Each row was made from one small tree. Brackets hold a mark, then the marks that hang from it, in alphabetical order. Every link used is in the known rows. Write each row's tree.
Known rows
[G [F C] [S [D [R B]]]]: [ -7  23  -7 -13  -5  -6  28   9   7  -2  18  12  -8   4  -7 -15 -20  28
  -8 -11  -7 -46  -9  -6  -5   2   6  -5  -8 -20  -4 -10  22  -6  18  -7
 -18]
[C S]: [ -1  19  36 -12   4 -19  21  14  -9   0  12  10   8  13  -1 -29 -15  12
  18  -7 -12 -18  -6  10 -34  13   6 -23  14 -35 -11   8  14 -14  20  21
  -4]
[Z [A D]]: [-12  15  23 -20  -8 -11  42  10 -14  -7   2 -28  -8  25  -1  10 -16  -3
   2 -17   8 -16  -9  -6 -28 -11  10 -27  17 -28   9   9   9 -13   5   5
  -2]
[C [S [D [R B]] [P L]]]: [  7   3  22 -11 -11 -15   9   8  15 -19  13  -3   1   4 -11 -31 -27  15
   2   4 -26 -14   7  -8 -19  10   7  -7   3 -24 -18  -4  21 -11  17  21
 -18]
[J K [Z A B]]: [  5  30  39 -30   1  27  47   0 -22 -31  -6 -19 -21  20 -20  22 -14 -11
 -15 -33  -6 -25 -15   1 -14  -1  10 -31  -3 -17   6   7   2  -1  26  -6
   7]
[A [D [R [B U]]] [Z [J K]]]: [  8   9   0 -17 -19   5  19   5   1 -13   1 -29   1  10   6   1 -23   3
   9  -5 -18 -18  -9  -8 -14  12  10   3   5 -14   2  -3  11 -23  -5  28
  14]
[D [A Z] [R [B U]]]: [ 18  16  -9   5 -30   0  14   8   7 -21  22 -25  10  -3  31  -1 -24  12
 -11  18 -27  -6  -8   5 -21   6   7   6   1  -3  11   1  15 -17   5  36
  -2]
[W [J K [Z A]]]: [ -1  16  29 -28   0  -1  41   0 -22 -13 -20  -1 -11  10  -3  11  -9  -4
  -6 -25  -5 -30 -12   0 -23   4   1 -14  13 -20 -11  -6  -1   1  35  14
   8]
[A [Z [B U] [J [K Q]]]]: [  4  15  30 -17  10   7  30  13 -18 -18  -5  -6   7  14  -4   4  -7 -14
  -5 -28  -9 -10 -20   6 -30  16   9 -14   3 -11   4  -5   9  -4   1  19
  -3]
[W [J [K Q]]]: [ -7  17  31 -19   7  -7  29  11 -23   6 -28  11  -7  11  -2 -14  -3   0
   0 -31  -5 -31 -14  11 -29   1   5  -5  21 -29 -16 -17  -1   5  19  23
   6]
[W [J K [Z A B]]]: [ -6  20  30 -27   2  12  53   2 -25 -21 -21  -1 -12  12  -7  15  -9  -4
 -11 -33  -2 -27 -11   3 -18   1   6 -21   5 -15  -6  -5   0   3  35  11
   7]
[A D Z]: [-18  26   8 -30   5  -6  21   3  -6   2   2 -23  -2  21   2  -6 -11   0
   4  -1 -18 -13 -11  -9 -27   2  15 -18  21 -31   7  -6  18 -24  -4  20
  10]
[W [J [K Q] [Z [B U]]]]: [  3  18  27 -18  20   8  33   5 -22 -14 -18  11  -9   8 -18   3  -3   0
  -9 -41 -11 -34 -13  13 -17  10  10 -21   9 -15 -16  -9   5   0  18  16
  -1]
[L P]: [-34  37  20 -11   6 -17  22  14 -14  -1  -3  -3  14  16 -24  -8 -12  -8
  -6   0 -12 -15 -11  10 -41   0   2 -35  24 -18 -21   5   6  -6   5   7
   6]
[F [C [S D]]]: [ -8  12  26 -19   1 -12  26  12  -3   8  17   8   4   2 -11 -22 -21   7
   8  -5 -13 -30  -7  10 -21   8   4  -5   4 -29  -5 -16  19 -13  14   2
 -10]
[J K [Z [A [D R]] [B U]]]: [ 15  21  21 -26  -5  29  39  -1 -16 -33   2 -29 -17  17 -20  26 -23  -5
  -9 -35  -3 -32 -11  -2   0   4  13 -28  -8 -17   9   8   9 -19  11   3
   3]
[W [J Z]]: [-17  19  21 -15  11 -19  32   2 -15  -5 -11  11  -3   5  -6  -4  -8  10
  -7 -17 -15 -24  -9   5 -31   4   1 -19  21 -17 -22   2   7  -4  33  18
   4]
[U B]: [  1  19  37 -14   1 -12  35  10  -6 -13   7 -15  11  13  -2 -16 -10  29
  -4   4 -11  -7  -9   7 -27  -5   7 -23  13 -15 -11  12   1  -9  12  16
  -8]
[Y U]: [ -3  19  33  -7  23 -20  19  14  -6  -4   7 -12  14  13  -9 -15 -16   7
   3  -5  -9  -5 -12   1 -30  -1  -2 -25  14 -17  -7  20   5 -18   5  23
 -14]
[F [C [S [D A R]]]]: [  1   9   8 -11 -21 -10  25   9  -2   6  18   2   3  -4   3 -18 -26  11
  -1  -1 -15 -30  -6  13 -18   7   4  10  -1 -29  -2 -17  22 -14  15   8
  -4]
[F [C [S D [P L]]]]: [-13   1  27 -27  -2 -12  18  14   2  -3  21   5   2  -2 -21 -22 -21   1
  -6  -4 -20 -28  -1   6 -23   4   5  -1  11 -31 -11 -18  24 -15  18   5
 -19]
[A [D R] [Z [B U] [J K]]]: [ -2  13   3 -19 -14  16  31   8 -12 -17  -6 -25   5  13   2   6 -23  -2
   0 -23  -7 -17 -11  -3 -12  12  13  -4  -2 -19   8  -3  16 -25  -3  25
  13]
[R B]: [-10  23  34  -5   4  -6  29  17   3 -10  12 -11  -3  11  -8 -15 -16  16
   8   1 -17 -12  -6   7 -31  -8   8 -26  15  -6  -6  10   0  -4  12  11
  -4]
[F [C S]]: [-13  12  27 -20  -4  -9  26  18  -9   7  24  10   8   1  -8 -21 -17   3
   8  -6 -12 -33  -8  19 -29   8   5 -10  12 -33  -2  -5  18 -16  23   7
 -10]
[J Z]: [ -9  29  28 -16  10 -13  22  -1 -10 -10   6  -4  -9  13 -18  -2 -11   6
 -10 -15 -21 -22 -14   3 -31   3   3 -27  15 -19 -14  16  10 -12  23   2
   4]
[W [J [K Q] [Z A [B U]]]]: [ 10  14  26 -19  12   8  41   5 -24 -21 -17   3 -12  10 -13  18  -4  -9
 -11 -42  -2 -32 -13   7 -16   9   9 -25   6 -12  -6  -6   3   5  21  13
  -8]
[S [D [A [Z B]]] [P L]]: [-10   7  17 -25   0  -3  25   3   2 -26   0 -24  -7   8  -5  -3 -19  -5
 -37   1 -25   4  -2 -12 -24 -11  13   2   9 -17  -6 -24  23  -7   3  17
  -5]
[J [K Q] [Z [A [D R]] B]]: [ 15  28  15 -23  -9  25  35  -4 -22 -24 -12 -23 -32  25 -24  24  -9 -13
 -16 -47  -7 -38 -16  -2  -4   4  19 -26  -3 -26   5   5   9  -3   9  -9
   5]
[J [K Q] [Z [A D] [B U]]]: [ 22  20  26 -26  13  24  33   2 -21 -28  -2 -22 -25  24 -31  29  -7 -14
 -10 -47  -5 -34 -16   3  -5   7  20 -38   0 -20   5   3   9  -8  -3  -4
  -5]
[B U]: [ -2  12  37  -8  19 -16  17  18  -7  -5  14  -5  14   7  -5 -13 -18   7
   5 -11  -4 -15 -11  11 -33   2   2 -25  14 -16  -4  11   9 -21   5  24
 -14]
[S P]: [-25  17  27 -20   2 -17  20  16  -8 -12   8  -4  11   9  -9 -21 -15  -2
 -16  -6 -19 -15  -4   0 -41 -12   8 -20  21 -22  -7   5   5 -12  25  23
 -13]
[S [D A R] [P L]]: [ -5   3   9 -10 -23 -16  14   2   6 -18  -3 -23  -8   1   1 -12 -28   5
 -37  -2 -21  -7   1 -11 -22 -12   5  18   8 -24 -15 -13  21 -11  11  18
  -4]
[A [D R] [Z B [J K]]]: [-12  21   2 -22 -22  16  37   5 -15 -13 -14 -25  -3  18   3   4 -20  -1
  -4 -23  -8 -16 -12  -6 -16   6  14   0   0 -25   6  -4  14 -19   4  19
  23]
[G F]: [-34  23  12  -9  15  -8  30  11  -8   1   2   0   8  15 -13 -15 -11  24
 -11 -17   0 -26 -14   3 -31   3   4 -32  14 -17 -11  14   8  -5  25   6
  -7]

Which tree is each row?
[  4  -6  12   1 -27 -18  43  15  -6 -21   6 -29   3  13   4  18 -24   1
   6 -22  11 -14  -5  -4 -25   1   2 -13   7  -7  -1  23   5 -12   6  12
  -5]
[Z [A [D [R [B U]]]] J]
[-12  23  32 -24  -1  11  41  11 -20 -16 -12 -10   4  16   1   2 -12 -10
  -7 -20 -10  -6 -18   2 -33   6   7 -10   3 -15   3  -4   6  -3  16  15
  12]
[A [Z B [J K]]]
[  8   1  11 -16  -3 -26  19   7  -1 -14   9   2  14   7   7 -20 -19   4
  -2   4 -28  -4  -1  -7 -32  14  10   0   6 -23 -11 -14  17  -8  11  31
  -4]
[C [S [D [A [Z J]]] P]]
[  1   5  44 -18 -15  -9  49  14 -25 -15 -14 -16  -2  18   2  15 -17 -15
  -1 -32  13 -15 -17   0 -37  -1  -3  -6   9 -19  -3  10  -6   3  22   5
   8]
[Z A [J K]]
[  5  22  -6   0 -28   6  25   7  -8 -19  10 -21  10   2  30   2 -23   5
 -22   0 -15  -6 -11   9 -23   4   9   4  -3 -16  16  -1  21 -18  10  32
   2]
[D [A [Z [B U]]] R]
[ -7  11  46 -16 -13  11  67  19 -30 -28 -16 -17  -4  21  -5  22 -17 -14
  -8 -43  19 -10 -15   5 -30  -6   4 -17  -3 -12   4  11  -5   7  22   0
   6]
[Z A B [J K]]
[  4   4   0 -12 -26  -6  11   0  17 -28   5 -30  -7   0   5  -8 -27   4
 -33  16 -36  -1   2 -17 -17  -6   9  16   4 -10  -7 -20  21  -7   6  23
  -8]
[S [D [A Z] [R B]] [P L]]
[ 17  27  36 -21  23  21  21   3 -19 -21  -2  -3 -18  16 -34   7  -6  -7
 -13 -43 -17 -33 -19  12 -13  10  14 -31   1 -17  -7   2   8  -6   5   2
  -3]
[J [K Q] [Z [B U]]]
[  5   0  47 -12  -3  11  59  22 -26 -33  -5 -17   6  15  -6  24 -20 -14
  -4 -43  22 -10 -14   8 -26   1   3 -22  -7  -5   6  13  -3  -2  13   9
  -7]
[Z A [B U] [J K]]
[  3  24  30 -28  10 -27  21  10  -3 -11   7  10  -6  14  -3 -24 -16   1
  -4  -9 -18 -20  -5 -15 -28 -11  11 -10   9 -35  -8 -12  16 -12  11  15
 -15]
[G [S D P]]
[-28  12  11 -35   6  -7  26  17  -6 -11  27  16  -4   4 -17 -14  -7   7
 -29 -19  -9 -45  -6   3 -27  -4  10 -15  18 -37 -10  -4  29 -16  33  -1
 -28]
[G [F C] [S [P L]]]
[ -3  16  11  -8 -26  -5  38  10  -4 -14   6 -33  -8  19   6   9 -23   5
   3  -9   3 -19  -5  -7 -19  -9  10 -21   9 -19  10  13   8 -12   9   7
  -4]
[Z [A [D [R B]]]]
[-15  11  12 -19  10   0  37  12 -12 -15   3 -21   8  17  -5   7 -14  -2
   2 -19  -6  -6 -10  -1 -25   9  14 -24   9 -14   4   2  18 -24  -9  21
   4]
[A D [Z [B U] J]]
[-17   8  38  -4 -12  -7  68  20 -26 -27  -7 -13   3  19  -2  20 -15 -10
 -10 -37  20  -3 -12   4 -38  -6   3 -27   1  -6   2  21   2   5  23  -1
  -5]
[Z A B J]
[ 23  17  19 -25  -9  18  26  -3  -5 -27   7 -32 -20  14 -16  22 -23   0
  -1 -20 -13 -33 -10  -6  -3   5   9 -22   0 -15   4   8   4 -17  11   5
   4]
[J K [Z [A [D [R [B U]]]]]]
[ 11  24  19 -30 -15  14  30  -8 -15 -18  -6 -28 -24  19 -13  19 -19  -6
  -8 -26  -9 -35 -13  -8  -9   3   9 -15   4 -29   2   6   6 -14  19   0
  15]
[J K [Z [A [D R]]]]
[ -5  18  30 -26  -3  -5  27   7 -15  -6 -10  -9   5  14   7  -4 -12 -11
  -1 -11 -15 -10 -20  -2 -38  10   1   0  12 -22  -2  -5   5  -6  15  20
  13]
[A [Z [J K]]]
[-17  10  -3 -27  -8  -9  20   8   5 -10  17  11  -7   1 -14 -17 -18  14
 -30 -17 -10 -45  -4 -11 -11  -1   6   2   2 -32 -12 -14  33 -13  26  -4
 -27]
[G [F C] [S [D R] [P L]]]
[ -1   5   1 -16 -24 -12  10  -2   9 -20  -2 -26  -4   1   8  -9 -26  -2
 -38   8 -29  -3  -2 -17 -22  -4   7  21   6 -22  -8 -20  25 -11   9  24
  -5]
[S [D [A Z] R] [P L]]
[ 10  12  16 -10  -2   5  33  12 -20 -17  -1 -13   3  10  13  11  -8  -9
 -18 -20 -13  -6 -18  14 -31   6  13   0   6 -15   4  -9  11  -4  -3  24
   9]
[D [A [Z [B U] [J [K Q]]]]]
[ 13  31  33 -24  13   5  12  -3 -18  -6  -9  -2 -25  18 -27   1  -3  -7
 -11 -34 -24 -37 -21   7 -21   8  10 -18  13 -29 -14   1   5  -1  12  -1
   9]
[J [K Q] Z]
[ -7   4  16 -25  -2 -13  15   1   5 -20   0 -24  -7   6  -1  -7 -18  -5
 -34   6 -28   2  -3 -15 -28  -9  10   8  15 -21  -9 -24  22  -8   3  20
  -5]
[S [D [A Z]] [P L]]
[-20  24   8 -26  14 -15  25  15  -8 -13  17  18   5  15  -6 -21  -6  15
 -17 -16  -9 -34  -7  -7 -31  -3  13 -29  15 -32  -8   7  17 -12  30  14
 -22]
[G F [S P]]
[ 11   2  -2  -9 -21 -24  14   4   2 -16   8   1  16   2  15 -22 -26   7
  -6   5 -28  -8   0  -9 -27  17   8  10  -1 -23 -10 -11  20 -10  16  33
  -5]
[C [S [D [A [Z J]] R] P]]
[-17   6  36 -24   8 -19  16   6   5 -14  -4 -13  -8   9 -23 -19 -21   1
 -22  -8 -18  -8  -1 -14 -28 -12   5  -6  16 -23 -20 -12  16  -8   9  10
 -15]
[S D [P L]]
[-26   5  -8 -16   3  -5  27  11  -1  -1  21   6  13   1 -13 -16 -17  22
 -18  -6 -12 -33  -5   5 -20   7   9 -11   6 -17  -8 -11  19  -8  24   7
 -15]
[G [F [C [S [D A] P]]]]
[ 23   7  -3   2 -35   4  19   9   1 -23  11 -25   9  -4  29   5 -25   8
  -9   7 -24  -7 -10   7 -22   9   4  17  -2  -3   5  -1   8 -12   7  36
  10]
[D [A [Z [J K]]] [R [B U]]]
[ -8  28  30 -16   2   5  47   2 -16 -30   6 -14 -12  19 -17  21 -12  -5
 -18 -25  -6 -16 -12   0 -24  -1   7 -42   1 -10   4  21  10  -4  27  -7
  -7]
[J [Z A B]]
[-28  18   2 -31   6  -9  27  19  -8  -7  28  21   6   5 -11 -17  -8   9
 -22 -16 -11 -47  -8   2 -27  -5  12 -19  12 -31  -4  -4  21 -14  33   4
 -27]
[G [F C] [S P]]
[-13   6  20 -25  -1 -14  21  14  -1   0  22   8  10  -2 -15 -25 -22   2
  -2  -1 -21 -29  -2   6 -24   5   7  -5   6 -27  -5 -18  18 -14  19   8
 -18]
[F [C [S D P]]]
[  3  21   8 -12 -15  -3  31  -3  -2 -23  12 -28 -17  16 -11  18 -18   5
  -7 -11 -15 -25  -7  -9 -16   1   8 -29   7 -12   0  20  11 -13  17  -2
  -1]
[J [Z [A [D [R B]]]]]
